Known rows, with every way that one mark hangs from another:
k684[k630[k926]]: [-2.97 -0.53  0.93  0.80 -0.25  2.94  0.61  0.79 -0.27  1.28 -1.15  1.46
  0.46  2.46  0.13  1.00  2.06  0.73 -3.09 -0.70  0.08]
k684[k630]: [ 0.19  0.01 -0.16  0.79  0.15  2.39  1.56  1.59  0.25  0.28  0.92  0.97
 -0.32  0.88  0.12  0.13  2.07  0.48 -0.27  0.18 -0.15]
k928[k539 k711[k630] k767]: [-0.12  1.81  2.12 -2.46 -0.39  0.91  6.35  3.74 -0.27  1.14  3.88 -2.42
  1.82 -0.73 -2.90  0.83 -1.48  0.96 -2.12  1.08  2.41]
k711[k928]: [ 0.36 -0.71  1.11  0.21 -1.08 -0.44  1.68 -0.13  0.19  0.20  0.34 -0.41
  0.74 -0.98  0.13  0.24  0.02 -0.36  1.88  0.29  2.23]
k35[k998]: [ 0.04  1.43 -1.11 -0.87 -0.31  0.26  1.97 -1.02 -0.06 -0.46 -0.32  0.74
 -1.64  0.24 -0.18  0.00 -0.77  0.48  1.20  0.09 -0.73]
k928[k684 k711[k630[k926]] k767]: [-3.35  1.14  2.55 -2.42 -2.74  0.38  6.53  3.30 -1.19  1.13  1.05  0.79
  2.64  1.43 -0.33  1.98  0.75  1.05 -1.78 -0.27  6.58]
k684[k630[k711[k928]]]: [ 3.09 -1.36  1.89  0.44 -0.41  2.34  3.48  0.71  0.00  1.91  1.82  0.55
  0.88  0.90  0.91  1.09  1.81  0.83  4.36  0.88  2.98]
k928[k767]: [-0.28  0.03  0.36 -0.93 -0.79 -0.86  2.66  0.81 -0.51 -1.72  1.20 -0.76
  1.27 -0.94 -0.90  1.30  1.05 -0.34 -0.77 -0.05  0.36]
k928[k539 k684[k630[k926]] k767]: [-3.14  0.45  2.63 -0.94 -1.16  2.72  6.06  3.38 -0.86 -1.30  1.23  0.39
  3.00  1.28 -2.35  2.20  2.74 -0.50 -3.93 -1.22  3.94]
k684[k630[k711[k928[k767]] k926]]: [-0.12 -1.89  3.17 -0.38 -1.59  1.89  4.93  1.12 -1.07  1.03  0.91  0.14
  2.79  1.58 -0.04  3.16  2.92  0.76  0.78 -0.11  3.57]
k684[k630[k711[k928] k926]]: [ 0.13 -1.71  2.98  0.54 -0.76  2.87  2.31  0.25 -0.56  3.02 -0.31  0.85
  1.65  2.48  0.74  1.90  1.81  1.12  1.69 -0.08  3.34]
k860[k630 k998]: [-1.38 -0.81 -1.38 -2.67  0.30  2.07  1.96 -0.09  0.95  0.09 -1.14  1.07
 -0.99  1.35  1.63  2.68 -1.10 -0.28  1.35 -0.51 -1.13]
k422[k926]: [ 0.40 -0.56  0.69 -0.02 -1.01 -2.25 -2.52  0.12 -0.43  0.19 -0.04  0.34
 -0.37  0.61 -1.39  0.86  0.35 -1.06 -0.47 -0.50 -0.25]
k35[k630[k711 k926] k998]: [-0.40  0.60  0.93 -2.06 -0.74  1.43  2.06 -3.59 -0.21  0.62 -1.30 -0.06
 -0.98  3.24 -0.76  1.36  0.30  1.76  1.11 -0.46 -1.09]
k35[k630[k711] k998]: [ 2.75  1.11 -0.21 -2.12 -0.58  0.97  3.39 -2.99  0.26 -0.41  0.89 -0.72
 -1.57  1.95 -0.69  0.57  0.01  1.43  3.79  0.49 -0.99]
k711[k630]: [ 0.09  0.66 -0.10 -0.57  1.04  0.74  2.17  1.51  0.29  2.85  0.14 -0.42
 -0.43  0.81  0.41 -0.25  0.03  0.18  1.76  0.39  1.38]
k711[k630 k928[k684 k767]]: [ 0.19  0.38  1.50 -1.75 -1.97 -0.71  8.30  3.01 -0.29  0.53  2.03 -0.26
  2.20 -0.56  0.35  1.46  1.60 -0.90  4.35  0.28  7.66]
k684[k630[k711 k926]]: [-0.22 -1.24  1.97  0.47  0.20  3.29  0.74  0.55 -0.67  2.64 -0.68  1.30
  0.89  3.36  0.64  1.54  1.85  1.39 -0.19 -0.39  1.12]
k860[k630[k711 k926] k998]: [-1.77 -1.93  0.87 -3.16  0.56  2.94  1.17 -1.14 -0.05  2.48 -2.83  1.35
  0.10  3.64  1.95  3.93 -1.49  0.69  1.47 -1.14  0.20]
k928[k684 k767]: [-0.19  0.26  0.62 -1.39 -1.88 -0.76  4.47  1.68 -0.73 -2.64  1.33  0.44
  2.03 -0.61 -0.15  1.39  1.76 -0.86  0.54 -0.40  4.30]
k684[k630[k711[k928[k539]] k926]]: [ 0.33 -1.29  4.14  0.09  0.07  3.60  3.13  0.93 -0.45  3.01  0.82 -0.46
  2.15  1.86 -1.51  1.75  0.40  0.71  0.03 -0.08  2.96]
k35[k630]: [ 0.12  0.38 -0.13 -0.79 -0.73  0.33  0.96 -1.45  0.87 -1.19  0.77 -1.09
 -0.23  0.78 -1.12  0.00  1.36  0.27 -0.10 -0.07 -1.30]
k630[k711 k926]: [-0.46 -1.14  2.29 -0.41  0.20  0.78 -0.72 -1.16 -1.01  2.34 -1.67  0.26
  1.10  2.37  0.50  1.39 -0.16  0.99  0.03 -0.47  1.27]
k860[k630[k711]]: [ 2.01 -1.17  0.49 -1.72  0.60  1.93  1.81 -0.31  0.00  1.53  0.80 -0.56
  0.32  1.72  1.22  2.20 -0.90  0.72  4.28  0.16  0.36]
k860[k630[k711[k928] k926] k998]: [-1.43 -2.66  2.02 -3.03 -0.56  2.41  2.60 -1.34  0.09  2.83 -2.44  1.15
  0.94  2.73  2.27  4.38 -1.30  0.26  3.29 -0.83  2.25]
k711[k928[k767]]: [ 0.13 -0.78  1.27 -0.79 -1.87 -1.24  4.08  0.65 -0.28 -1.28  1.60 -1.02
  2.07 -1.72 -0.70  1.65  1.23 -0.52  1.08  0.21  2.70]

Rows:
[-0.40 -0.73  2.36 -0.12 -0.77  3.17  2.79  1.27 -0.98  1.62 -0.59  2.44
  1.68  3.54  1.27  1.59  2.41  0.87  1.21 -0.64  4.71]
k928[k684[k630[k711 k926]]]
[-2.63 -0.44  1.86 -0.27 -0.33  0.74  2.73  0.73  0.00  4.18 -1.49 -0.18
  1.02  1.26  0.48  0.96  0.01  0.23  0.88 -0.39  3.73]
k711[k630[k926] k928]
[-3.15  1.33  3.39 -2.34 -0.72  1.37  5.29  3.17 -0.72  2.17  1.86 -1.85
  2.40  0.80 -3.07  1.62 -1.10  1.32 -4.71  0.05  2.53]
k928[k539 k711[k630[k926]] k767]
[-0.32  2.04  2.59 -2.86 -1.61  0.92  8.46  4.64 -0.46  0.37  4.32 -1.24
  2.55 -0.42 -2.38  1.09 -0.71  0.45 -0.53  0.65  5.95]
k928[k539 k684 k711[k630] k767]
[ 0.41  0.19  2.41 -0.68 -1.18  0.28  4.44  1.37  0.06 -0.52  1.71 -0.57
  2.17 -0.87 -1.33  0.51 -0.74 -1.21  1.62 -0.08  5.44]
k711[k928[k539 k684]]
[ 1.84 -1.62  2.02 -3.49  0.70  2.89  4.67 -0.02  0.72  1.84  0.70 -0.91
  0.77  0.84  0.00  3.47 -2.67 -0.17  4.35  0.14  1.82]
k860[k630[k711[k928[k539]]] k998]
[ 0.41  0.47  2.17 -1.71  0.07  0.35  7.14  2.80  0.11  1.55  2.83 -2.80
  2.06 -1.43 -2.64  1.15 -0.26 -0.80  1.39  0.54  3.68]
k711[k630 k928[k539 k767]]
[ 0.37  0.32  1.21 -0.85 -1.10  0.22  5.72  2.15  0.19  2.12  0.85  0.47
  1.12  0.39  1.10  0.20  0.59 -0.60  5.05  0.35  7.30]
k711[k630 k928[k684]]
[ 1.40 -1.44 -0.12 -3.13  0.78  2.38  2.12 -0.60  0.36  1.38 -0.64  0.97
 -0.53  2.28  2.09  3.22 -1.53  0.38  4.15 -0.15 -0.07]
k860[k630[k711] k998]
[-3.31  0.35  2.55 -1.12 -3.63  2.00  5.93  3.14 -1.15 -1.33  1.72  2.12
  2.93  1.62 -0.46  2.31  2.84  1.26 -3.95 -0.49  4.87]
k928[k684[k630[k926]] k711 k767]
[-2.68 -0.11  2.23 -0.67 -1.33  0.69  4.74  1.68 -0.22  3.30 -1.22  0.98
  1.80  1.61  1.05  1.00  0.65 -0.40  2.27 -0.67  7.41]
k711[k630[k926] k928[k684]]
[ 2.63 -0.97  2.85 -1.60 -2.45 -1.05  6.47  0.99 -1.00 -0.97  2.19 -0.03
  3.21 -0.46  0.55  2.37  1.27 -0.39  5.04  0.28  7.45]
k630[k711[k928[k684 k767]]]
[-3.06  1.26 -0.22 -1.53 -1.22  1.20  2.01 -2.85  0.27 -0.79 -1.71  0.17
 -1.39  2.27 -1.29  0.79  0.62  1.09 -1.85 -0.98 -2.06]
k35[k630[k926] k998]
[-0.18  0.02  1.84 -1.88 -1.80  0.87  3.70 -3.76  0.04  1.13 -0.93 -0.44
 -0.13  2.40 -0.55  1.82  0.14  1.36  2.83 -0.19  1.21]
k35[k630[k711[k928] k926] k998]
[-2.72 -0.09  2.54 -1.65 -2.15 -0.23  7.16  2.49 -0.73  1.62 -0.09  0.21
  3.10  0.85  0.35  2.48  1.70 -0.82  1.56 -0.74  7.97]
k711[k630[k926] k928[k684 k767]]
[-2.94  0.99  3.45 -0.58 -1.93  3.75  4.20  3.08 -0.64  0.75  1.75  1.45
  2.16  2.27 -1.86  1.00  0.50  1.27 -4.77 -0.39  4.22]
k928[k539 k684[k630[k926]] k711]
[-4.51 -1.36 -0.20 -2.66  0.05  2.58  0.76 -0.65  0.34  1.23 -3.27  1.74
 -0.31  2.64  1.57  3.47 -1.12 -0.16 -1.29 -1.50 -0.88]
k860[k630[k926] k998]
[-0.32  1.65  1.45 -2.55 -2.46 -0.10  7.60  3.96 -0.70  0.21  3.16  0.18
  1.89  0.23 -0.15  1.16  0.67  0.75  0.88  0.62  6.29]
k928[k684 k711[k630] k767]
[-3.03  1.48  3.27 -1.97 -0.95  2.03  4.86  3.25 -0.48  3.18  0.89 -0.03
  1.98  2.13 -1.60  0.64 -1.78  0.93 -2.49 -0.22  5.77]
k928[k539 k684 k711[k630[k926]]]
[-0.73 -2.34  2.57 -1.44 -0.91  1.86  2.29 -0.91 -0.23  3.05 -1.06 -0.35
  1.83  2.23  1.08  3.29 -0.82  0.67  3.32 -0.62  2.67]
k860[k630[k711[k928] k926]]
[-2.94  1.27  2.87 -1.39  0.13  2.08  2.76  2.35 -0.18  3.85  0.60 -1.26
  1.18  1.71 -2.31  0.55 -2.24  1.47 -4.17  0.12  2.09]
k928[k539 k711[k630[k926]]]
[ 2.80  0.49  1.04 -3.02 -2.35 -0.31  7.41 -2.31  0.02 -1.88  2.45 -1.61
  0.40  0.06 -1.21  2.09  1.39  0.76  4.75  0.73  1.48]
k35[k630[k711[k928[k767]]] k998]
[ 2.89 -1.03  2.58 -0.78 -1.57 -0.09  3.97  0.15 -0.43  0.80  1.08  0.50
  2.01  0.54  1.47  1.19  0.20 -0.12  5.85  0.29  6.98]
k630[k711[k928[k684]]]
[ 2.73  0.11  2.62 -1.48 -0.39  2.76  7.32  3.42 -0.97 -0.93  3.93 -0.43
  2.75  0.77 -1.65  1.99  2.06 -0.06  1.76  0.16  4.75]
k928[k539 k684[k630[k711]] k767]
[ 0.22  0.77  1.33 -0.17 -0.09  3.25  4.42  2.99  0.08 -0.56  2.19  0.69
  1.06  0.95 -1.52  0.13  1.49 -0.40 -0.43 -0.32  3.20]
k928[k539 k684[k630]]
[-0.24  1.14  1.16 -1.97 -1.34  0.00  5.45  3.03 -0.39  1.01  3.00 -0.94
  1.15 -0.20 -0.90  1.01  0.11  1.29 -0.50  1.08  2.54]
k928[k711[k630] k767]
[ 0.41  0.81  2.36 -1.28 -0.18  1.12  6.57  2.88  0.37  2.25  1.97 -0.92
  1.69 -0.11 -1.06  0.12 -0.84 -1.07  3.42  0.27  7.17]
k711[k630 k928[k539 k684]]
[-2.60 -0.90  2.31  0.51 -2.31  2.51  4.22  1.54 -0.31  0.79 -0.61  2.51
  1.93  1.84  0.88  1.50  2.88 -0.16  0.24 -0.88  5.82]
k711[k928[k684[k630[k926]]]]
[ 1.74 -2.21  0.85 -3.06 -0.17  2.04  3.65 -0.80  0.64  1.84 -0.22  0.60
  0.13  1.47  2.29  3.67 -1.41  0.10  6.04  0.08  2.06]
k860[k630[k711[k928]] k998]
[-0.31 -0.74  1.87 -1.20 -0.44  1.19  0.15 -2.48 -0.17  1.28 -0.93 -1.02
  0.86  3.09 -0.53  1.24  1.09  1.21 -0.08 -0.48 -0.10]
k35[k630[k711 k926]]
[-2.84 -0.84  2.53 -0.41 -3.18  1.60  6.83  2.33 -0.83 -0.93  0.64  1.62
  3.27  1.11  0.11  2.72  3.94 -0.42 -0.66 -1.00  6.37]
k711[k928[k684[k630[k926]] k767]]
[ 0.08 -0.87  4.76 -1.13 -0.95  1.13  3.79  0.36 -0.86  1.94 -0.09 -0.34
  3.24  1.43 -0.84  1.83 -0.93 -0.21  1.68 -0.66  6.86]
k630[k711[k928[k539 k684]] k926]
